Each row was made from one path, in order. Every step used is in the known rows, and no mark comes twice. Write each row's path.
Known rows:
tikifak/vige: -10.0 11.5 17.7 -43.1 17.6 3.0 -7.3 16.8 4.3 8.3 5.0 2.1 1.1 35.0 -20.8
 -12.2 25.1 -0.7 16.5 -15.5 22.0
vanur/vige/pirobu: 3.0 19.2 2.5 -9.0 7.7 15.0 8.3 -16.0 4.8 -22.2 -11.9 3.9 28.5 28.5 15.3
 -4.2 40.9 -18.7 4.2 -8.2 -6.8
napeb/pirobu/vige/vanur/gupa: -5.3 12.0 -25.9 12.5 19.6 11.6 -6.9 1.5 -14.6 47.8 -31.1 7.6 -28.5 2.8
 19.9 12.4 -12.7 14.2 -3.9 -14.4 -18.6
tikifak/napeb/pirobu/vige: 12.2 2.6 -10.1 -17.7 -1.0 11.9 -0.2 -10.4 3.2 5.1 8.9 -0.4 -2.7 -9.4 0.6
 5.7 -22.3 -10.8 18.3 -9.8 34.9
vige/vanur/napeb/pirobu/gupa: 11.9 -6.4 -10.6 42.6 -6.0 -14.4 -24.7 9.4 -12.6 21.2 -54.1 0.4 2.2 -19.8
 3.7 12.7 -5.3 10.1 -13.6 5.1 -25.7
vige/pirobu/gupa/vanur/napeb: -2.3 -11.1 7.1 30.8 -12.7 -28.4 20.9 12.4 -11.8 -10.2 -18.8 -10.2 9.8
 -19.2 -14.9 13.8 0.4 3.6 16.3 15.3 -19.1
vanur/vige/pirobu/gupa/tikifak/napeb: -0.8 -8.5 -2.8 2.3 8.8 21.1 7.8 -22.0 5.0 -31.5 -5.7 9.9 37.7 0.1 1.1
 0.3 14.6 -4.4 -11.0 5.4 -7.4
gupa/vanur/vige/pirobu: 1.1 10.9 8.8 1.9 1.8 -15.0 -12.7 1.2 -8.1 -32.3 -0.8 12.8 6.1 13.3 -7.2
 -2.5 17.4 -22.1 8.9 10.9 -28.7
tikifak/vige/pirobu: -17.5 10.2 20.5 -32.7 2.9 -8.2 20.8 9.8 -1.4 -4.5 -0.7 -4.1 10.2 24.0
 -8.3 -12.3 43.5 -8.9 7.0 -15.8 -7.3
gupa/tikifak: -4.3 5.3 16.9 -13.6 -24.0 7.3 18.7 -3.7 26.3 -20.6 22.0 -16.9 8.9 4.5
 24.4 -22.0 10.7 1.5 1.2 -11.5 39.4
vanur/gupa/tikifak: -11.8 6.4 12.1 6.1 3.1 20.4 3.4 -6.3 -0.8 17.4 12.8 -16.9 -9.1 13.6 1.5
 -10.9 14.4 4.0 -4.2 -6.2 11.9
vanur/napeb/pirobu/gupa/tikifak: 10.2 -12.9 -4.3 39.8 -13.8 1.9 -8.8 16.4 -4.8 15.7 -37.7 -22.0 15.5
 -20.4 2.2 31.0 -22.7 20.0 -0.3 8.7 -3.6
tikifak/gupa/vanur/napeb/pirobu/vige: 20.1 -10.3 -30.7 -1.7 26.6 -23.2 -18.7 24.7 -11.0 3.5 24.1 2.4 -15.6 2.0
 -20.1 31.6 -28.5 6.4 10.0 24.5 -8.9
vige/pirobu/gupa/tikifak/napeb/vanur: -9.5 -11.8 2.9 6.9 -21.6 -7.1 55.2 -11.2 1.8 -13.4 10.3 -7.6 7.4 -27.5
 7.7 3.2 -2.2 4.1 -3.2 3.8 -3.3
gupa/tikifak/napeb/vanur/vige: 10.2 -4.7 5.6 -21.0 -17.9 16.7 1.1 -25.3 21.2 -28.1 37.6 5.5 13.9 -4.9
 7.0 -12.3 -10.1 -14.6 -17.0 0.7 15.4
gupa/tikifak/vige/vanur/napeb/pirobu: -8.7 -11.9 10.2 4.9 -17.5 -4.7 -22.1 7.5 5.9 -7.1 -17.3 -0.5 13.9 -6.4
 11.0 -10.9 7.9 9.5 -42.2 -4.2 -35.1
vanur/napeb/pirobu: 19.5 6.9 2.3 24.3 -18.1 -3.2 -15.0 13.8 -5.8 13.8 -34.4 -25.5 11.5 -2.8
 5.7 24.7 -1.1 -3.9 11.8 -1.0 1.7
tikifak/napeb/pirobu/gupa: 5.1 -1.0 -4.8 0.4 -0.2 6.5 7.4 -1.0 -14.1 9.0 -5.1 -4.2 -4.7 -21.4 -12.7
 15.5 -16.5 -4.4 19.9 3.4 31.4
pirobu/vige: 7.0 6.0 -10.0 -29.5 16.7 17.0 4.4 -1.0 29.1 16.3 13.6 2.1 -3.9 24.4 5.8
 -7.5 -18.0 12.0 32.0 -21.4 53.5
tikifak/gupa/vanur: 7.9 4.8 -12.6 -25.3 23.9 -27.6 3.4 21.5 -8.6 -10.0 47.7 2.9 -24.0 14.6
 -19.9 6.0 3.3 -6.4 21.6 20.5 19.1
vanur/vige/pirobu/gupa/tikifak: -6.5 -0.2 -4.3 5.6 12.0 20.1 14.5 -13.5 5.9 -22.4 -15.3 7.6 32.1 10.5
 11.3 2.9 19.7 5.3 -8.4 1.1 -12.5
napeb/pirobu/gupa/vanur: -11.8 7.1 -10.5 21.2 8.5 -11.9 6.6 28.6 -29.4 25.1 -28.8 -0.3 -30.0
 -14.9 -4.3 30.3 -22.2 16.2 23.6 10.6 -4.0
vige/vanur/gupa/tikifak: -8.9 3.6 4.6 18.9 -1.5 2.2 -12.2 -11.5 -4.1 13.7 -6.7 2.4 -12.6 1.3 11.0
 -25.7 21.4 0.1 -28.2 -6.0 -17.3
tikifak/napeb/pirobu/vige/vanur: 11.7 -0.5 -13.6 -7.9 -2.9 5.3 -9.2 -14.9 0.0 5.6 -0.9 9.3 -5.8 -16.0 4.6
 -1.8 -18.9 -11.6 1.9 -8.7 15.9
napeb/pirobu/gupa/tikifak/vige/vanur: -23.0 -4.6 -11.2 14.6 7.2 1.4 4.9 18.3 -17.4 24.5 -35.6 6.4 -13.6 -16.8
 11.1 14.4 -9.9 29.2 -19.5 -0.9 -23.0
napeb/pirobu/vige/vanur/gupa/tikifak: -9.7 4.3 -23.4 15.6 8.7 14.3 -3.1 -2.7 -7.4 36.5 -22.7 5.5 -23.2 -5.3
 30.0 6.8 -16.4 19.4 -19.2 -13.6 -24.5

Which path is each row?
-25.3 0.5 17.0 -2.5 7.9 13.5 9.1 -3.3 -8.9 12.9 7.4 -11.7 -0.8 16.2 -7.2
 -11.0 30.5 3.2 -18.5 -7.6 -24.1 -> vanur/gupa/tikifak/vige/pirobu
7.2 11.9 6.9 -7.6 14.3 -6.4 -36.2 7.0 -2.5 -21.0 4.0 18.1 -1.2 21.7
 -17.7 -3.4 1.9 -16.1 15.8 11.3 -4.8 -> gupa/vanur/vige
-3.5 -7.0 -16.1 1.4 19.6 16.9 -15.2 -13.4 16.3 26.5 2.0 14.4 -12.5 8.5
 10.0 -18.3 -15.3 19.3 -15.2 -14.3 0.5 -> pirobu/vige/vanur/gupa/tikifak
-13.2 -1.2 6.6 16.0 -6.0 -25.9 36.7 11.3 -12.9 -9.3 -8.7 -4.2 -3.3 -13.3
 -7.1 5.3 7.9 3.2 22.1 9.1 -8.4 -> vige/pirobu/gupa/vanur
-16.0 -2.2 21.3 -32.1 -6.2 7.8 3.4 6.4 21.0 -15.4 19.8 -5.4 10.9 15.4
 3.6 -22.6 16.0 6.9 -11.0 -12.6 17.3 -> gupa/tikifak/vige
-6.0 -5.8 -3.8 6.3 7.9 28.5 -4.6 -16.4 -3.6 21.6 15.4 -7.7 -9.1 -5.1
 -2.1 0.5 -14.8 4.3 -12.0 -4.1 3.4 -> vanur/gupa/tikifak/napeb/pirobu/vige
5.6 22.0 -7.2 -16.9 3.3 6.3 21.9 -13.6 -1.9 3.3 0.7 11.4 -1.5 23.4 13.4
 10.1 15.3 -14.1 2.8 -6.0 -23.8 -> napeb/vanur/vige/pirobu
3.2 -14.7 -14.5 -1.9 15.6 18.0 -21.2 -22.9 17.0 16.3 12.2 16.9 -7.0 -1.5
 0.6 -21.0 -20.7 9.6 -18.2 -9.9 4.7 -> pirobu/vige/vanur/gupa/tikifak/napeb
19.6 -4.3 17.6 16.5 -15.8 -29.5 -35.1 19.3 0.1 -14.5 -1.3 -9.0 2.2 -2.0
 -26.8 3.6 -12.4 -12.7 21.1 16.5 -1.1 -> gupa/vanur/napeb
12.7 5.4 -20.8 -25.8 41.5 -12.4 -17.5 12.9 -8.9 -18.3 39.9 17.7 -10.9
 26.7 -22.0 11.5 5.9 -8.7 9.6 23.5 1.5 -> tikifak/gupa/vanur/vige
-8.2 6.9 -17.0 20.4 22.7 0.2 -9.5 22.2 -29.8 19.8 -35.3 12.3 -18.4 -5.3
 -6.1 34.5 -20.6 14.8 14.6 13.1 -18.7 -> napeb/pirobu/gupa/vanur/vige
-21.8 -2.0 23.6 -23.1 -18.9 -1.7 24.8 0.5 16.1 -26.8 14.0 -9.9 19.0 7.3
 13.2 -23.1 30.9 1.1 -17.5 -12.5 -5.7 -> gupa/tikifak/vige/pirobu
-12.2 4.3 4.7 7.4 -4.4 -8.1 51.2 3.3 -4.1 0.3 -14.2 -12.4 7.3 -4.8 5.9
 4.4 20.3 6.3 22.1 -4.4 12.7 -> vige/pirobu/gupa
-15.9 -5.8 16.8 -20.2 -8.7 -1.6 -8.7 1.5 17.7 -14.1 7.7 7.0 7.9 7.0 9.2
 -32.2 19.7 6.4 -30.5 -10.6 -6.3 -> gupa/tikifak/vige/vanur
14.5 1.3 8.8 28.3 -18.8 -29.8 -31.7 24.3 -15.7 -3.8 -19.9 -10.3 -7.2
 -11.7 -14.3 19.6 -17.5 -10.0 15.4 16.5 -21.6 -> gupa/vanur/napeb/pirobu
-4.9 -15.7 16.9 -4.7 -14.8 -4.1 -24.8 2.7 18.7 -16.8 -2.7 1.0 21.7 0.6
 1.3 -23.6 11.8 7.2 -35.5 -4.3 -17.8 -> gupa/tikifak/vige/vanur/napeb
-6.6 -5.4 1.1 7.9 16.4 -15.2 -1.3 24.5 -8.7 9.5 -3.6 6.7 -18.7 -5.2
 -29.4 10.3 -24.7 16.8 34.4 15.5 22.3 -> pirobu/gupa/vanur
2.2 12.0 -14.4 -7.9 15.6 9.3 24.2 -7.2 -6.6 12.6 -8.1 15.7 -3.1 15.4 3.7
 20.1 0.7 0.9 3.8 1.0 -23.8 -> napeb/vanur/vige/pirobu/gupa
2.1 -11.9 -4.8 -1.6 -23.4 8.8 -0.1 -19.2 15.9 -18.1 12.9 2.0 6.2 -26.7
 24.4 -15.9 -18.0 -1.2 -25.4 -7.0 8.3 -> gupa/tikifak/napeb/pirobu/vige/vanur
0.6 -2.1 10.7 -5.8 -32.7 7.9 12.9 -13.2 10.2 -25.1 19.8 -14.9 9.1 -21.3
 19.5 -10.3 -2.6 -11.4 -9.4 -3.8 25.5 -> gupa/tikifak/napeb/pirobu
18.3 6.9 6.7 -31.1 -13.1 -0.8 11.3 -14.8 6.0 -1.2 34.7 1.2 -9.9 -3.2
 -13.4 -4.5 -10.8 -25.3 19.1 -2.3 35.7 -> tikifak/napeb/vanur
6.6 -5.3 12.4 -21.2 -31.7 4.2 17.3 -19.0 22.1 -23.3 43.7 -6.3 3.2 -14.4
 8.1 -15.9 -13.3 -13.1 -8.1 -2.3 29.0 -> gupa/tikifak/napeb/vanur
12.5 6.0 4.4 -17.4 2.3 8.2 2.4 -18.2 -9.0 20.0 31.2 0.1 -19.6 1.1 -26.2
 1.3 -8.3 -22.1 12.2 1.4 17.6 -> tikifak/napeb/vanur/gupa
6.9 1.3 -15.8 -14.6 14.9 5.7 -9.0 -7.2 24.0 16.4 -1.5 17.3 -8.5 13.3
 13.3 -18.7 -13.1 11.7 6.9 -19.1 23.9 -> pirobu/vige/vanur
-2.6 7.2 -7.4 2.2 22.6 18.2 10.9 -9.5 -2.1 -10.6 -22.1 9.7 25.8 18.8 2.1
 8.8 24.1 0.3 6.3 -0.4 -7.3 -> vanur/vige/pirobu/gupa
16.8 -5.9 -2.6 23.2 -7.1 -22.5 -36.1 22.0 -6.8 4.4 -15.7 -3.2 -8.3 -9.7
 -14.1 21.9 -35.7 -0.1 16.2 13.2 -19.5 -> gupa/vanur/napeb/pirobu/vige
21.7 -7.4 -12.1 -6.2 17.4 -30.8 -17.5 22.8 -6.6 -11.8 34.6 -3.5 -7.9 7.4
 -29.6 16.5 -6.4 -6.3 13.4 28.1 5.4 -> tikifak/gupa/vanur/napeb
-6.1 -0.3 -0.9 24.9 -7.4 3.4 -15.5 -17.0 -15.8 13.5 -11.0 3.8 -14.1
 -16.6 10.7 -15.3 11.6 -6.6 -36.4 -1.1 -29.8 -> vige/vanur/gupa/tikifak/napeb/pirobu
20.4 -2.1 5.6 21.9 -16.1 -16.2 -30.4 -1.0 7.4 0.5 -28.1 -2.4 12.6 -2.1
 2.0 -13.1 12.4 -8.2 -9.6 -2.1 -5.1 -> vige/vanur/napeb
-11.2 -12.7 9.5 9.4 -22.2 -4.5 49.5 -10.9 5.3 -23.2 5.2 -12.9 19.4 -25.4
 8.3 -5.9 8.3 2.9 0.3 2.5 10.6 -> vige/pirobu/gupa/tikifak/napeb
-7.6 1.5 6.9 11.1 -3.1 21.1 -1.7 -14.0 -12.7 14.0 12.3 -15.4 -8.4 -6.5
 -1.5 -0.9 4.0 -5.9 -12.0 -0.3 1.3 -> vanur/gupa/tikifak/napeb/pirobu
